What can hang from each mark:
fotar: dito mafevu revi
mafevu: fotar geta zamik
revi: fotar
geta: dito
zamik: mafevu revi
dito: geta zamik

Each row was made from one small tree. The marks that hang from a mark follow it in brackets, in alphabetical order. Every link used is in the known rows. Write each row's tree.
Known rows:
fotar(dito(geta zamik) mafevu revi): [-184, 7, 57, -303, -64, 556, 259, 664, -225, -31, 22, 65, 74, -257, -142, 177, -243, 13, -237, -376, 159, 319, -197, -132, -389, 60, 96, -242, -106, -472, -21, -28, 117, 56, -7, -151, 92, 6, -265, 347, -256, 507, -354, 75, 201, -288, -341, -134]
fotar(dito(zamik) mafevu(geta)): [-11, 164, 68, -211, -134, 257, 265, 375, -146, 20, 7, 61, -40, -172, -98, 205, -176, -147, -234, -187, 225, 181, 17, -73, -157, 36, 62, 35, -65, -366, -55, -52, -112, 3, -2, -91, 123, -192, -171, 384, -204, 306, 103, 158, 171, -122, -238, -177]
geta(dito(zamik(mafevu revi))): [393, 450, 142, 78, -192, 137, -52, -137, -289, -41, 36, 112, -34, 49, 138, -97, -43, -338, -134, -46, 45, -133, -498, -60, 18, 0, -277, 162, -23, -10, -49, -144, 369, 37, -105, 109, -78, 146, -15, 121, 89, 103, -298, 13, 102, -255, -295, -139]
revi(fotar): [217, -175, -90, -29, 47, 83, -83, 157, -9, -47, -26, 44, -29, 28, -40, 81, 64, -72, -57, 158, -34, -81, -61, -19, 73, -14, 112, 1, 1, 61, 115, 66, -173, 139, -10, -30, -69, 79, 14, -176, -29, 47, 124, -181, -93, -21, -88, -136]
revi(fotar(mafevu)): [254, -108, -102, -57, 56, 228, 41, 367, -40, -14, -16, 3, 41, -86, -147, 127, -15, 68, -122, 90, 28, -56, -167, 1, 118, 77, 103, -80, -52, -4, 114, 85, -429, 77, 4, -50, -40, 51, 16, 15, -89, 44, 117, -268, -59, -55, -377, -117]
fotar(mafevu(geta(dito) zamik) revi): [-77, 153, 140, -179, -91, 154, 140, 697, -312, -24, -148, 275, -200, -318, 51, 147, -149, -456, -117, -192, 213, 145, -10, -57, 40, -59, -205, 81, -228, -230, -356, 0, 70, -179, 7, -154, 240, 0, -41, 365, -135, 94, 100, 178, -93, -95, -578, -43]
fotar(dito): [-17, 24, -8, -61, -33, -81, 57, 274, 4, 23, -7, 23, 2, 11, 28, 115, -66, 17, -67, -216, -5, 64, -160, -30, -211, 102, 192, 12, -59, -117, 79, 57, -37, -2, -55, -46, 103, -128, -65, 87, -110, 140, -86, 17, 95, 22, 101, -16]
mafevu(fotar(dito revi) geta zamik): [-363, -326, 120, -438, -7, -45, 201, 724, -44, 0, -80, 294, -120, -222, 116, 112, -133, -622, -272, -337, 223, 235, 70, -150, -55, 25, -45, 145, -213, -190, -154, 160, -64, -232, -91, -123, 363, -178, -164, 435, -269, 222, 278, 143, -149, 16, -5, -325]
mafevu(fotar(dito)): [-79, -389, 23, -196, 30, -155, 120, 370, 72, 36, 0, 107, -16, -20, 3, 28, -109, -167, -181, -211, 39, 78, -253, -18, -79, 175, 72, 108, -95, -16, -15, 129, -98, -18, -150, -83, 132, -124, -106, 291, -191, 115, 10, -16, 139, 50, 310, -221]
revi(fotar(dito(zamik) mafevu(geta))): [176, -23, -31, -222, -86, 281, 199, 503, -143, -13, -27, 121, -75, -147, -178, 323, -93, -183, -286, -62, 192, 120, -95, -75, -151, 23, 163, 7, -43, -279, 121, 34, -305, 86, -12, -101, 67, -124, -166, 224, -227, 347, 227, -67, 106, -134, -303, -263]
dito(zamik): [-66, 108, 72, -143, -20, 195, 61, -181, -131, -7, 48, -18, -59, 26, -62, 53, -38, -49, -3, 4, -3, 43, 67, -42, -34, -85, -21, 32, 118, -131, -52, -87, 132, 104, 70, -19, -83, -10, -67, 49, -8, 61, 59, 128, 238, -132, -43, -117]
dito(geta zamik(mafevu(fotar(revi)))): [-57, -229, 150, -191, -8, 414, 127, 181, -145, -100, 72, 162, 107, -182, 0, -26, -131, -341, -298, -183, 170, 185, -59, -150, 111, -25, -401, -19, -88, -192, -6, -9, 256, -5, -69, -39, -117, 185, -123, 274, -129, 415, -123, 60, -82, -299, -156, -348]
dito(geta zamik(mafevu revi(fotar))): [275, 3, 15, 106, -134, 461, -33, -20, -151, -121, 86, 81, 193, -42, 35, 55, 42, -356, -473, 104, 123, -56, 6, -116, -57, -122, -48, 67, 37, -11, 275, -112, 138, 198, -92, 80, -135, 210, -23, -119, -70, 389, -254, -230, -178, -300, -324, -408]
geta(dito(zamik(mafevu))): [398, 362, 130, 103, -143, 59, -70, -166, -279, -72, 20, 92, -66, 45, 20, 14, -103, -164, -26, -106, -2, -41, -340, -23, 84, -31, -400, 210, -5, -69, -131, -85, 282, 3, -20, -18, -156, 158, 3, 86, 79, 67, -19, 174, 173, -222, -297, -103]
fotar(dito(geta zamik) mafevu): [-111, 8, 31, -98, -113, 387, 226, 452, -201, -18, 52, 35, 133, -160, -147, 234, -219, 65, -338, -256, 132, 224, -37, -48, -365, 11, 115, -101, -5, -317, -114, -95, 28, 176, -42, -144, 53, -56, -177, 242, -258, 428, -199, 60, 337, -254, -193, -134]
zamik(mafevu(fotar(revi) geta)): [57, -155, 117, -201, -28, 80, 135, 346, 14, -57, -29, 172, 24, -194, 94, -68, -34, -535, -266, -135, 282, 107, -202, -146, 347, 61, -526, 91, -287, -69, 153, 118, -30, -281, -91, 49, 50, 33, -57, 330, -48, 182, 43, 0, -465, -53, -173, -270]
geta(dito(zamik)): [131, 186, 101, -43, -96, 67, -5, -46, -260, -7, -15, 112, -198, 41, -40, 123, -81, -117, 44, -22, -44, -7, -184, 21, -71, -46, -154, 127, 111, -145, -274, -112, 375, 120, -17, -140, -65, 102, -62, 33, -8, 63, 105, 149, 376, -158, -73, -47]
dito(zamik(revi)): [-98, 198, 82, -124, -68, 235, 98, -143, -125, 21, 73, 6, 3, 36, 38, -72, 13, -210, -126, 157, 48, -83, -49, -45, -86, -57, 69, 8, 104, -73, 10, -138, 209, 113, -31, 90, 16, 5, -43, 58, 18, 67, -218, 46, 121, -157, -132, -191]
fotar(dito(geta) mafevu(zamik) revi): [-313, -83, 69, -214, -15, 365, 203, 912, -174, -27, -42, 161, 71, -300, 3, 239, -239, -161, -276, -403, 179, 281, 46, -108, -326, 1, 192, -149, -209, -292, -147, 26, 11, -69, -13, -136, 259, -83, -171, 356, -291, 394, -258, 70, -8, -191, -284, -105]
zamik(revi(fotar(dito))): [187, -112, -86, -80, -35, 19, -18, 414, 10, 0, -20, 88, 77, 37, 47, 76, 62, -173, -216, 15, 46, -79, -347, -77, -205, 104, 397, 2, -89, 8, 232, 84, -244, 125, -154, 39, 130, -29, -85, -52, -134, 181, -235, -294, -122, -1, -12, -203]
zamik(mafevu revi): [250, 257, 49, 98, -97, 18, -30, -110, -21, -34, 45, -6, 224, 12, 163, -211, 44, -237, -220, 8, 125, -144, -308, -71, 122, 29, -141, 94, -130, 112, 215, -35, -3, -113, -93, 224, 5, 35, 39, 54, 118, 41, -411, -152, -325, -86, -191, -146]
geta(dito): [204, 67, 33, 84, -68, -105, -73, 95, -120, -15, -75, 154, -100, 4, 45, 87, -50, -61, 77, -34, -39, -42, -235, 81, 9, 29, -116, 91, 3, 2, -193, -11, 247, 69, -61, -107, 8, 115, 13, -6, 24, -1, 53, 16, 155, -2, -47, 58]

Write each row's tree:
[414, 356, 108, 227, -250, -100, -71, 62, -139, -60, -59, 180, 32, -59, 236, -52, 12, -510, -297, -6, 237, -129, -248, -1, 104, -9, -370, 211, -195, 12, 12, -89, 255, -85, -190, 147, 42, 101, 25, 140, 67, 110, -181, -57, -335, -73, -282, -168]
zamik(mafevu(geta(dito)) revi)
[-48, -239, -72, 3, -58, 266, 77, 840, -134, -63, -13, 163, 125, -195, -67, 339, -148, -192, -420, -173, 116, 141, 173, -43, -349, -59, 382, -5, -86, -80, -93, 37, -277, 110, -42, -220, 184, -58, -74, 80, -328, 369, 59, -172, 79, -146, -181, -271]
revi(fotar(dito(geta) mafevu(zamik)))
[-125, 95, 78, 28, -149, 337, 82, -91, -164, -51, 80, 71, 49, -76, 37, 60, -9, -187, -306, 73, 129, 25, 186, -62, -206, -130, 65, -35, 97, -148, -56, -223, 419, 230, -73, 19, 12, 75, -90, 28, -87, 309, -317, -27, 121, -245, -90, -280]
dito(geta zamik(revi))
[128, -208, 47, -70, -17, -92, 72, 303, 43, 3, 32, 103, 152, 6, 74, -53, -119, -263, -313, -273, 93, 31, -371, -90, 67, 170, -94, 182, -224, 61, 110, 124, -169, -155, -172, 40, 46, -76, -69, 276, -114, 127, -85, -24, -26, -20, 149, -246]
zamik(mafevu(fotar(dito)))
[183, -27, 179, -264, -21, 187, 78, 186, -240, -44, -7, 238, -105, -91, 54, -85, -147, -423, -61, -193, 46, 23, -564, -97, 246, 84, -557, 116, -138, -111, -153, 62, 270, -110, -108, -73, -75, 189, -98, 345, -2, 155, -31, 115, 111, -229, -204, -257]
geta(dito(zamik(mafevu(fotar(revi)))))
[-103, -124, 177, -311, -65, 117, 139, 282, -240, 4, -64, 363, -318, -193, 13, 55, -105, -519, -66, -93, 157, 118, -178, -94, 106, -5, -442, 128, -79, -247, -271, 8, 423, 38, -92, -198, 70, 106, -158, 331, -130, 188, 213, 155, 93, -138, -133, -290]
mafevu(fotar(revi) geta(dito(zamik)))
[134, 159, 81, -137, -93, 138, 115, 603, -194, -27, -129, 238, -172, -286, 3, 109, -107, -209, -24, -191, 224, 122, -377, -39, 85, 85, -271, -71, -266, -274, -185, 25, 84, -117, -54, -141, 97, 56, -95, 325, -49, 133, -11, 40, -139, -71, -501, 38]
fotar(mafevu(geta(dito)) revi)
[-264, 63, 87, -305, -53, 217, 261, 861, -146, -4, -87, 174, -30, -283, 27, 180, -197, -353, -252, -361, 269, 269, 51, -142, -182, 25, 64, -23, -273, -314, -67, 76, -176, -292, 29, -122, 353, -212, -172, 462, -232, 247, 42, 141, -140, -82, -433, -127]
fotar(dito mafevu(geta zamik) revi)
[363, -62, -32, 79, -108, 329, -31, 271, -134, -156, 77, 114, 138, -17, -66, 214, -83, -185, -377, -162, 86, 113, -114, -73, -250, -51, 48, 33, -12, -165, 224, -4, -13, 192, -48, -82, -80, 114, -103, -41, -190, 542, -108, -129, 66, -263, -159, -329]
revi(fotar(dito(geta zamik(mafevu))))
[192, 253, 106, -42, -167, 113, 89, 56, -126, -67, 22, 86, 26, -20, 28, 96, -106, -313, -316, -278, 191, 154, -113, -91, -76, -37, -230, 192, -92, -282, 112, -17, -20, -110, -31, 18, 18, -132, -133, 241, -83, 397, 35, 171, 32, -154, -168, -253]
fotar(dito(zamik(mafevu(geta))))
[159, -87, -50, -197, -7, 188, 28, 250, -122, -28, 25, 59, -43, 65, -92, 195, -32, -86, -85, -59, -45, 41, -239, -69, -237, 7, 249, 36, 81, -174, 125, 87, -101, 168, -9, -128, 23, -4, -121, 2, -166, 299, 179, -82, 234, -119, 32, -244]
revi(fotar(dito(zamik)))
[-422, -341, 147, -367, 22, 67, 185, 492, -50, -1, -69, 235, -157, -231, 99, 49, -48, -683, -252, -87, 208, 155, 265, -148, 185, -72, -216, 144, -167, -58, -193, 96, 15, -223, -46, -100, 271, -52, -61, 364, -160, 113, 276, 148, -247, -1, -42, -321]
mafevu(fotar(revi) geta zamik)
[199, -41, -50, -60, -87, 206, 109, 447, -27, 0, -44, 79, 45, -189, -23, 105, 85, -307, -343, 197, 266, -99, -144, -85, 92, 11, 76, -20, -148, -11, 137, -6, -323, 44, -100, 72, 108, -4, -28, 118, -100, 131, -47, -305, -336, -42, -369, -268]
zamik(revi(fotar(mafevu(geta))))
[-82, 54, 55, -225, -23, 247, 193, 524, -74, -16, -75, 81, -31, -281, -79, 21, -79, -128, -79, -112, 236, 156, -149, -106, 145, 53, -154, -163, -241, -284, -6, 44, -111, -173, 12, -29, 102, -51, -118, 368, -64, 181, -36, 19, -307, -63, -490, -59]
fotar(mafevu(geta) revi)
[439, 308, 88, 253, -209, -154, -92, 93, -160, -76, -76, 183, -53, -63, 119, 36, -27, -348, -174, -85, 194, -9, -163, -5, 167, -48, -430, 276, -155, -15, -18, -32, 151, -76, -95, -6, -32, 89, 10, 85, 45, 125, 28, 52, -168, -20, -255, -39]
zamik(mafevu(geta(dito)))
[-163, 28, 36, -154, -33, 78, 169, 559, -105, 53, -1, 49, 33, -142, -25, 171, -193, -129, -211, -273, 59, 108, -69, -45, -246, 41, 287, 27, -133, -117, -182, 61, -250, -153, 9, -77, 222, -208, -75, 343, -185, 98, 47, 81, 157, -28, -157, -70]
fotar(dito mafevu(zamik))
[219, -62, -74, -73, 0, 229, 68, 359, -29, 20, 4, 19, 136, -102, -55, 48, 50, -104, -219, 208, 84, -165, -287, -50, 45, 65, 202, -117, -101, 56, 136, 18, -312, 87, -96, 87, 35, 48, -21, 37, -57, 26, -194, -357, -268, -70, -398, -200]
zamik(revi(fotar(mafevu)))
[-134, 43, 50, -116, -168, 380, 251, 366, -181, -5, 88, 22, 195, -157, -51, 128, -177, -87, -440, -168, 192, 116, -126, -104, -439, 41, 256, -105, -19, -303, -130, -169, 95, 167, -113, -3, 102, -78, -200, 294, -254, 461, -469, -43, 166, -278, -247, -250]
fotar(dito(geta zamik(revi)) mafevu)
[166, -170, -104, -106, 12, 107, 82, 608, -29, 10, -20, 29, 67, -70, -137, 199, -71, 45, -172, -82, 43, 14, -346, -37, -122, 149, 319, -83, -108, -49, 111, 125, -466, 80, -61, -89, 92, -72, -91, 98, -183, 168, -11, -234, 13, -20, -231, -128]
revi(fotar(dito mafevu))
[105, 193, 111, 102, -186, 360, 30, -179, -189, -113, 104, 29, 222, -43, 92, -47, -50, -304, -416, -25, 172, -16, 25, -87, -84, -116, -209, 61, 2, -69, 123, -177, 313, 109, -86, 133, -97, 117, -27, 37, -17, 333, -456, -48, -70, -314, -202, -319]
dito(geta zamik(mafevu revi))
[-387, -428, 72, -101, -103, 34, 136, 528, -38, 11, 55, 243, 99, -126, 181, 114, -105, -570, -566, -189, 174, 99, 188, -74, -351, -16, 273, 198, -105, 2, -189, -65, 141, 61, -228, -59, 329, -137, -103, 276, -324, 325, -194, -67, 21, -43, 247, -417]
mafevu(fotar(dito(geta)) zamik(revi))
[-188, 111, 94, -48, -144, -9, 83, 156, -68, -1, -17, 138, -34, -108, 200, -19, 53, -595, -319, 88, 214, -21, 400, -74, -30, -158, 48, 179, -60, 9, -134, -81, 38, -68, -41, 74, 262, -128, 16, 163, -67, 76, 56, 65, -227, 18, -118, -259]
mafevu(geta zamik(revi))
[256, 278, 88, 141, -174, 14, 6, -49, -23, -50, -7, 85, 143, -58, 190, -156, 55, -435, -331, 52, 274, -57, -65, -71, 131, -21, -243, 161, -158, 32, 218, -64, -43, -126, -111, 216, 37, -18, 7, 114, 40, 124, -257, -67, -462, -81, -263, -199]
zamik(mafevu(geta) revi)
[393, 58, -41, 65, -48, 115, -120, 27, 0, -57, 19, 23, 161, 54, 102, -89, 109, -268, -266, 184, 74, -205, -339, -98, 120, 13, 6, 78, -120, 196, 371, 21, -226, -32, -116, 173, -34, 119, 44, -95, 34, 110, -230, -347, -404, -87, -297, -261]
zamik(mafevu revi(fotar))
[59, -228, 120, 19, -73, 301, 90, -60, -103, -81, 108, 100, 138, -86, -14, 33, -118, -334, -410, -73, 149, 108, 103, -64, 60, -57, -377, 123, 21, -10, -62, -84, 203, 78, -92, -59, -140, 116, -48, 171, -111, 289, 37, 31, 89, -240, -45, -380]
dito(geta zamik(mafevu(fotar)))
[54, -218, 107, -209, 59, 113, 94, 222, 9, -33, 4, 107, 97, -107, 74, -149, -86, -305, -147, -197, 131, 54, -412, -140, 324, 127, -403, -6, -233, 39, 184, 148, -48, -255, -84, 65, -12, 97, -50, 304, -19, 31, -88, -40, -291, -81, -222, -211]
zamik(mafevu(fotar(revi)))
[34, -40, 165, -153, -184, 12, 123, 132, -210, 38, -28, 279, -199, -111, 98, 15, -15, -656, -315, 84, 212, -63, -138, -57, 98, -11, -269, 259, 55, -75, -290, -106, 348, 157, -225, -67, 131, 27, -99, 293, -106, 104, 127, 36, 125, -99, -37, -414]
mafevu(fotar geta(dito(zamik(revi))))
